Known rows, with every step that occurs:
besep momat: [ -8.7   4.2   0.5  27.0 -11.8  47.3  -5.5  48.0  -5.2  -5.7  -2.1   6.2
  18.1   0.5  11.0  -7.4  -9.8   7.0  24.5 -25.5 -41.1   9.1   8.8]
zuto bofem bovap: [ 20.1 -12.7  58.6 -16.5  -1.1   4.9  53.1 -11.0  13.8  -2.7 -34.0 -13.0
 -52.8 -45.3  13.3  21.4  46.7   5.2   4.7 -43.1  33.5  10.9  10.8]
zuto momat bovap: [-23.2  45.7 -60.0  -8.3   0.0  27.0 -20.6  48.5 -30.8 -26.7  -0.8 -19.0
 -14.5 -21.1  29.9   5.6  24.7 -14.6  27.6 -19.4   0.6  -7.0 -16.2]
peluvi bovap momat zuto: [-24.6  15.2   2.8  26.0 -23.0  12.4  25.1 -14.8   1.8  -4.1  42.8 -42.8
 -16.9  -3.0   7.3 -30.2   1.5  12.0  -5.9  29.2  25.1 -12.3 -18.1]
peluvi gikekal momat bovap: [-20.0  35.7 -32.9 -64.0   8.1 -35.3 -17.7  16.4 -41.4  13.0  -8.3 -11.0
   8.8  13.0   1.3  11.3 -18.3 -14.1 -10.2 -15.9  14.3 -37.7   0.9]
gikekal peluvi bovap: [ 18.7  -6.3  -6.9  43.1  -6.9  16.5  55.7  -1.9 -28.4   1.6  -7.7  10.7
 -22.6  39.0 -25.9 -16.1  -2.1   1.7   7.0  -9.6  -5.8 -39.3 -11.6]
bofem bovap peluvi gikekal momat: [ 19.1  -6.9  15.6  -5.1  15.4 -19.3 -24.7 -10.4   1.4  15.3 -14.1 -16.8
  15.7  10.2   5.0  -3.8 -31.0   1.7 -13.0  -1.2 -10.0   1.7 -14.3]
besep momat bovap peluvi gikekal: [ -6.7  -4.6 -35.7  33.4   3.8   5.7 -83.3  13.5 -18.8  17.5  -8.3  85.1
  27.0 -11.6  57.5  -7.9 -48.6  -1.5  16.8  31.8 -26.1  50.5 -26.2]
zuto bofem bovap peluvi gikekal momat: [ 27.5 -14.3  39.1  -1.8  12.3 -24.4 -42.8 -28.0   6.9  25.1 -24.5  13.9
   8.0 -16.6  18.8  10.5 -28.3   4.9 -12.2 -10.9  13.4  23.4  -7.2]
bovap momat gikekal peluvi: [ -7.5  -4.8   5.1 -37.8   8.1   3.0  28.6   0.1  -4.9 -13.1  11.1  -6.0
  16.7  24.9 -46.5  -2.5  18.0  -4.6  -4.3   8.2  -7.7 -39.2  20.1]
bofem bovap: [  9.5   0.2  28.4 -21.5   2.2   8.8  69.9   9.4   6.0 -12.1 -17.6 -50.3
 -40.1 -14.7  -9.5   6.8  45.0   0.2   5.8 -32.3   4.3 -13.9  -0.9]
besep momat zuto bofem bovap peluvi gikekal: [ 12.4 -44.2  16.8  43.3   1.6  -6.4 -74.7 -26.2   5.0  18.2 -11.7  84.0
  12.0 -23.0  66.4   6.9 -35.7  15.9 -19.6   4.3  -8.3  57.8  -8.1]
bofem bovap peluvi gikekal momat rize: [ 24.6   8.4  25.2 -49.0  17.0 -28.6 -16.5 -30.2  20.0  -6.0   7.7 -35.2
   3.6  23.3 -24.0   9.5  11.0  22.7  12.7  -4.3 -20.9  16.4  -1.4]
zuto momat: [-12.7  34.9  -2.1  40.8  -4.7  39.1 -23.8  58.9 -14.5 -30.0   4.7 -26.7
   9.9  35.8  19.7   1.3  26.3  -0.9  22.9 -28.3 -16.0   1.9 -16.1]
bovap peluvi gikekal: [  5.6 -11.2  13.8  55.0   5.1   1.7 -56.6   4.2  -9.0  13.1  -5.5  65.4
  26.3  65.7  30.4  -4.6 -20.7   3.1  -3.6  30.1  -8.8  40.6 -33.2]
peluvi bovap: [ -0.8  12.5   8.7  35.6 -12.5  15.1  38.5  11.4 -13.6  -7.9  -6.1 -19.7
 -22.8  18.7  -8.1 -22.9   5.6   9.7   9.9   4.4  29.9 -20.2 -23.6]
gikekal momat: [  1.6  25.4  -3.8 -23.5  -0.8  10.4  23.4  27.0 -10.3   0.6   4.1 -59.4
   2.8  26.8 -34.8   4.6   1.2  -6.0   3.9 -34.3 -10.1 -41.6  14.0]
bovap peluvi gikekal momat: [  9.0   3.1   2.6  16.9   9.2  -8.6 -57.5   2.5  -8.4  20.2  -2.4  14.1
  38.0  44.0   0.7  -3.1 -45.5   0.1  -8.3  10.6 -17.9   5.9 -13.9]
peluvi bovap momat besep: [-27.8   2.4  21.4  20.4 -15.2 -29.8  40.2 -11.0  36.7   7.7  20.0 -31.2
  16.5 -46.7  -8.7 -23.1   3.4  -6.0  -3.1  42.2  22.2  16.5  -6.8]
momat gikekal peluvi bovap: [  4.2 -10.4 -31.0  -5.6   2.7 -13.7  37.4  -6.0 -28.3 -19.5 -12.0  17.0
  -5.0  47.5 -57.4 -13.3  -0.8   2.6 -13.6   6.3  16.8 -66.0   7.5]

Rows:
[ -2.9  -2.5 -39.1  11.5   2.2 -16.5 -55.6 -12.2 -13.4  13.4  25.3  19.1
  23.1  70.1   0.0   9.0 -45.7  -2.7 -32.1   8.9 -24.8 -13.7   4.7]
bovap peluvi gikekal momat zuto
[-28.4   2.0  21.6  -6.0 -10.0 -20.6  34.1   4.1  41.7   8.2  25.6 -28.6
  22.9 -26.3  -9.5   3.3  22.0 -15.1  -3.9  22.2  -0.8  26.4  14.7]
bovap momat besep
[-20.5  -6.2 -42.7  20.4 -15.7  34.8 -11.1  26.1 -12.3  -7.2  25.5  13.9
   6.1  30.2   9.1   5.3 -14.9   4.5  -2.1 -23.6 -47.4  -7.2  24.9]
besep momat zuto
[ -4.6  13.7  72.8 -20.6  -5.1  16.9  62.0  -0.1  27.9  -5.9   6.5 -88.0
 -22.9 -60.5   9.4 -19.7  43.7   9.2  17.1  -0.4  10.6   9.6 -18.5]
bofem bovap momat
[-14.3  25.1  53.5  31.5 -18.8  23.3  34.8   0.8   7.9   0.1  18.4 -55.9
  -4.9 -29.1   9.7 -45.5   8.5  17.7  16.8  32.9  32.8   4.5 -39.8]
peluvi bovap momat
[ 17.5  18.6 -78.1 -16.0   6.3  27.8 -12.9  -2.1  -1.1  12.5   5.2  -4.9
 -25.1 -44.7   5.6  -1.7 -18.9 -21.1  26.0  12.3 -15.0   4.7  -4.1]
gikekal momat bovap peluvi
[  8.9  -1.0 -76.7  25.3  -1.7  58.0 -36.9  16.4   4.1   7.8   0.3  45.7
 -10.7 -69.1  41.1 -10.9 -29.8  -9.9  47.7  20.1 -42.5  47.1 -13.3]
besep momat bovap peluvi
[ -8.0  38.6 -60.7 -65.4   2.6   1.9  26.7  19.2 -24.3   4.1  -0.9 -45.2
 -24.4 -25.6 -16.2   9.8   2.8 -20.8  11.0 -28.3   2.9 -42.4  12.1]
gikekal momat bovap
[ -1.8   2.1 -29.0  16.0   8.4  -4.3 -56.9  -0.2 -22.7  16.7  -6.6  70.9
   3.1  23.5  42.1   2.6 -22.0  -9.0   5.8  34.3   1.3  36.0 -33.6]
momat bovap peluvi gikekal
[ 25.9 -27.6  55.7  34.6   8.6 -17.1 -40.8 -27.9  11.2  16.2 -30.6  66.5
  -5.8  -7.6  48.6  10.7  -5.7   9.5  -8.2  10.3  22.4  58.8 -23.5]
zuto bofem bovap peluvi gikekal
[  9.6 -17.7 -11.7  16.5  -1.9 -15.1 -66.7 -33.0  -4.0  25.5   8.6  57.4
   5.4  31.0  22.8  27.1 -36.5  -0.5 -29.8  -5.8  12.0  20.8  17.7]
bovap peluvi gikekal momat zuto bofem
[  3.8 -14.4 -31.1 -36.9  13.0  -4.6  31.3  10.2 -22.1 -19.0  -8.5  23.5
   3.2  64.7 -63.6  17.1  17.6 -11.5 -11.7 -17.9 -18.5 -60.6  35.9]
momat gikekal peluvi
[ -1.3 -21.1 -39.0 -21.7   8.3  12.9   1.5  25.2 -21.3 -18.2  -7.5  40.4
  31.8  36.7 -45.9   7.9  -9.7  -2.7  -2.3 -20.2 -45.3 -43.0  43.3]
besep momat gikekal peluvi
[ 13.0 -21.7  25.0 -22.3  -5.0  -2.8  46.9 -27.2   8.2  -4.8 -10.5  -6.3
 -61.6 -28.3  13.3  31.9  42.0   2.9 -17.7 -41.7  27.9  -3.6  22.6]
momat zuto bofem bovap
[ 11.0 -23.7  46.0 -58.1  10.1 -17.6  39.7 -30.8  13.0  -9.7 -13.8  -5.7
 -12.0 -45.4 -26.4  10.9  31.7   0.4 -12.6 -10.9  17.5 -23.1  29.9]
zuto bofem bovap momat gikekal peluvi
[-13.0 -12.1  10.4  27.2 -10.1 -29.2  55.8 -19.3  24.3  15.0  19.8 -11.2
  19.0 -26.9 -20.9 -12.5  -0.8 -12.9  -5.0  27.9  -0.6   0.2   4.4]
gikekal peluvi bovap momat besep
[ 35.8 -35.5  -6.6  25.7  -1.7  23.9   5.5 -43.3  31.3   5.6  -5.6  27.4
 -58.1 -49.8  30.9  18.4  15.7   0.3   2.4  -2.0   7.7  42.9   4.0]
momat zuto bofem bovap peluvi
[ -0.2 -17.9 -31.5  11.5  -0.6   2.8  13.3   9.5 -26.6 -17.9 -13.9  26.7
  22.0  15.7 -38.5 -22.0 -26.8  10.2  -4.0   1.1  -9.4 -51.9  16.0]
besep momat gikekal peluvi bovap
[-28.7  19.2  20.5 -28.8  -4.0 -15.6   8.0  -3.3   8.8 -24.3   8.4 -45.0
  15.7 -25.5 -31.6 -39.1   8.4  14.6  -8.2  48.3  53.2 -29.5 -14.6]
peluvi bovap momat gikekal
[ -5.4  43.1   3.3  -7.3  -2.3  26.7 -15.2  33.4   3.3 -48.3  23.8 -42.0
  -2.3  52.2 -11.1   9.8  57.3  20.0  45.3 -27.7 -29.0  17.4  -2.4]
zuto momat rize
[ -6.0 -17.3 -22.1   8.3   9.5 -58.3 -39.0  -7.3  21.3  23.6   3.4  26.8
  56.4  26.0 -19.6  17.0 -41.6 -20.8 -27.8  19.2 -22.6  12.2  15.9]
bovap peluvi gikekal momat besep
[-25.3  -3.8  -4.3 -26.1   6.0 -75.6  -9.5  10.0   1.0  18.2   0.6   1.8
  58.2  46.9 -30.1  25.9 -26.6 -18.2 -43.6 -10.0  -9.2 -19.3  28.6]
peluvi gikekal momat besep
[-12.3   0.8  38.6   4.1 -20.1  14.4   2.9 -23.0  12.8   7.7  26.0   6.8
 -26.3 -18.2  25.7  13.3  21.7   4.4  -4.9  -4.7  30.3  26.8  15.8]
bovap momat zuto bofem
[-12.0  -3.2  63.8 -73.6   4.8 -22.1  20.2 -19.3  28.1 -20.7 -13.5 -40.4
  -9.5 -81.5 -10.9  -3.6  40.7  10.0  -9.9  10.7  61.5  -6.8  13.0]
zuto bofem bovap momat gikekal
[ 34.3 -17.4  -1.5  22.4   6.5  35.8  27.8  -9.9  29.3  -2.1 -13.1 -18.0
 -42.6 -33.4  11.2  -3.7  22.9  -1.1  22.1   5.2 -13.1  31.4 -19.4]
bofem bovap peluvi
